Each row was made from one walk, in order. Every step used is in the known rows, and no mark comes twice. Write each row's walk.
Known rows
fuve/batu/tevip/benol: [-76 -33  29 -20  21   5  10 -29 -41  12 -27   4   7  -4   9  -2   2  12
  20  38 -18]
benol/tevip/bimek/fuve/peva: [ -9 -30 -42  41   4  12 -54  25  -6   8 -11  17   8 -48   8 -15   7  44
   5  -7 -57]
faras/fuve/peva: [-25 -11 -21  50 -25   9 -10  25  15  10  -8  26  14  -3  21  17   2  58
  20  19 -39]
fuve/faras/tevip: [-35  -1 -10  -4  18  12   9   8 -16  17   9  11   0   4  27 -37  11  45
  38  14   4]
fuve/faras/tevip/benol: [-79  13  20   3  20   3  14   0 -40  23  -5  13  21   0   8 -16 -16  42
  23  27  28]
faras/tevip: [-28 -16  -8 -25  36   6  33 -11 -20  17  -3   9 -11  -6  12 -39  -7  60
  36   4  -5]
tevip/bimek/fuve/peva: [ -4 -40 -41  48   7   9 -61  35  -3   9  -6  15  -2 -45  18 -18   4  46
   9  -6 -52]
bimek/fuve/pagodam: [ -2 -45   2  10   6  -1 -77  21   6  28  -7   3 -21 -22  26 -22  -1  24
  11 -26 -74]
benol/tevip/bimek: [  9  13 -47 -32  61   3 -30 -25 -10 -22 -30   0  -5 -20  13 -22  13  10
  13   3 -33]
fuve/batu/tevip: [-29 -63   1 -36  22  17   3 -30 -19   4 -24  -1 -23  -1  30 -13  33   1
  36  30 -59]
benol/tevip/batu: [-10  17   1 -33 -27   7  46 -34 -34  10   2   8   6 -38   9   9   9 -19
  -3  23 -15]
tevip/bimek: [ 18  -9 -45 -14  68  -2 -45  -3  -4 -18 -23  -2 -19 -15  36 -25   8  14
  22   5 -17]
bimek/fuve/faras: [ -5 -39  -3  24   6  20 -41  50   0  19   7  16  -2  -7  44 -13  16  -9
  34  -5   1]
batu/fuve: [  4 -45   5  -1  19  19 -20   0  -1 -47 -27  23  -7 -16   2  -7 -17 -17
  30 -10 -16]
faras/fuve: [ -6 -26  -7  -8  15   0  45  15   6  -3 -25  25  -1  35  38   1  -2  22
  47   7  -4]
tevip/bimek/fuve: [ 23 -67 -36  -9  63   3 -28  30 -22  -1 -23   9 -24 -27  33 -46   1   7
  33 -28 -19]
benol/fuve/peva: [-35  -6 -26   9 -23   2 -37  12  26  -2 -26  35  -7 -36   2  22  -9  56
  43  12 -41]
faras/fuve/batu/tevip/benol: [-74 -34  26 -18  19   0  30 -24 -42   8 -35   9  10  13  13  -3   2  13
  29  41 -13]
batu/tevip/bimek/fuve: [ 14 -66 -41 -13  59  13 -13   9 -20  -1 -35  11 -31 -19  38 -50  18   8
  46 -19 -33]
bimek/fuve: [  6 -75  -3  -5  33   9  -2  31 -13  21 -10  14 -21 -24  26 -28  -7  12
  33 -29 -16]
fuve/peva: [-24  -8 -14  48 -20  13 -53  15  17  20   8  10   6 -34  11  18   1  56
   0  14 -46]
batu/tevip: [-20 -19  -5 -19  19  29  13 -42  10  14 -26   4 -27   4  31  -6  31  21
  51  22 -47]

Write each row's walk
[ -3 -31   1 -15  -5  13  30 -12 -41 -46 -20  26  -1 -29   2 -26 -13 -21
  24   3  -3] : faras/tevip/batu/fuve
[  6 -30 -26  20  28  16 -55  48  -5   4  -1  13  -5 -10  50 -25  23 -11
  34  -2  -1] : tevip/bimek/fuve/faras
[-65  -6   0 -63  16  -5  29 -28   1 -14 -71  37 -20  -4   1   9 -14  25
  89  21   0] : batu/tevip/benol/fuve
[ -6   7 -60 -32  62  -3 -25   4 -16 -26 -32  13 -17  -6  34 -50  15  33
  53  10   0] : benol/fuve/faras/tevip/bimek
[-52 -75  11 -69  27 -26  -3   6 -40 -22 -39  19 -11 -19  -1   0 -20  -2
  34  22 -12] : tevip/benol/fuve/batu
[-28  10 -12 -35 -24  -1  52  -6 -40   5   0  21  -5 -23  29 -21  10   4
  37  30  17] : benol/fuve/faras/tevip/batu
[-45   3   5 -28  -1 -17 -63  -7  13   4 -41  18 -18 -13   8   7 -18  35
  40   2 -52] : tevip/benol/fuve/pagodam
[-26   2 -13 -18  -4   8 -30  26  24  -9 -20  31 -10   1  33  12  11  -2
  67  16   8] : benol/fuve/faras
[  1 -19   3 -17 -17  19  19 -22 -30 -49 -24  26   7 -35  -6  -3  -6 -45
  12   2 -18] : benol/tevip/batu/fuve
[-56  12   1 -18  -5  10 -17   9  11  -5 -33  33  -1   8  28  12  12   1
  72  29  12] : batu/tevip/benol/fuve/faras
[ -5  -8   4  23 -23  24 -29  23 -10 -29   3  24  11 -12  32   2  14 -44
  23  19   6] : tevip/batu/fuve/faras
[-16 -19 -12  50 -46  18 -37   9  -9 -22  -4  24  13 -49   0  13  -4  14
   0  16 -43] : tevip/batu/fuve/peva
[  2 -40 -47 -34  66   5 -33 -25 -22 -24 -37  -6 -27 -10  40 -35  35   0
  29  23 -48] : fuve/batu/tevip/bimek
[-40   0 -18 -32  18   6  18   7 -10   1 -16  29  -8   4  21 -32   4  46
  65  10   9] : benol/fuve/faras/tevip
[-75   3  22   7  17   8   9  -2 -44   3 -13  19  24  -2   1 -19 -19  32
  25  22  26] : batu/fuve/faras/tevip/benol
[   0 -106  -18  -42   54  -11  -26   24  -56  -14  -19    2  -11  -32
   15  -42    6  -19    1   -8  -44] : benol/tevip/bimek/fuve/batu
[-64   2 -15  11 -24   5 -24  -6  11   1 -39  35   3 -30  -7  23  -6  58
  49  25 -38] : batu/tevip/benol/fuve/peva
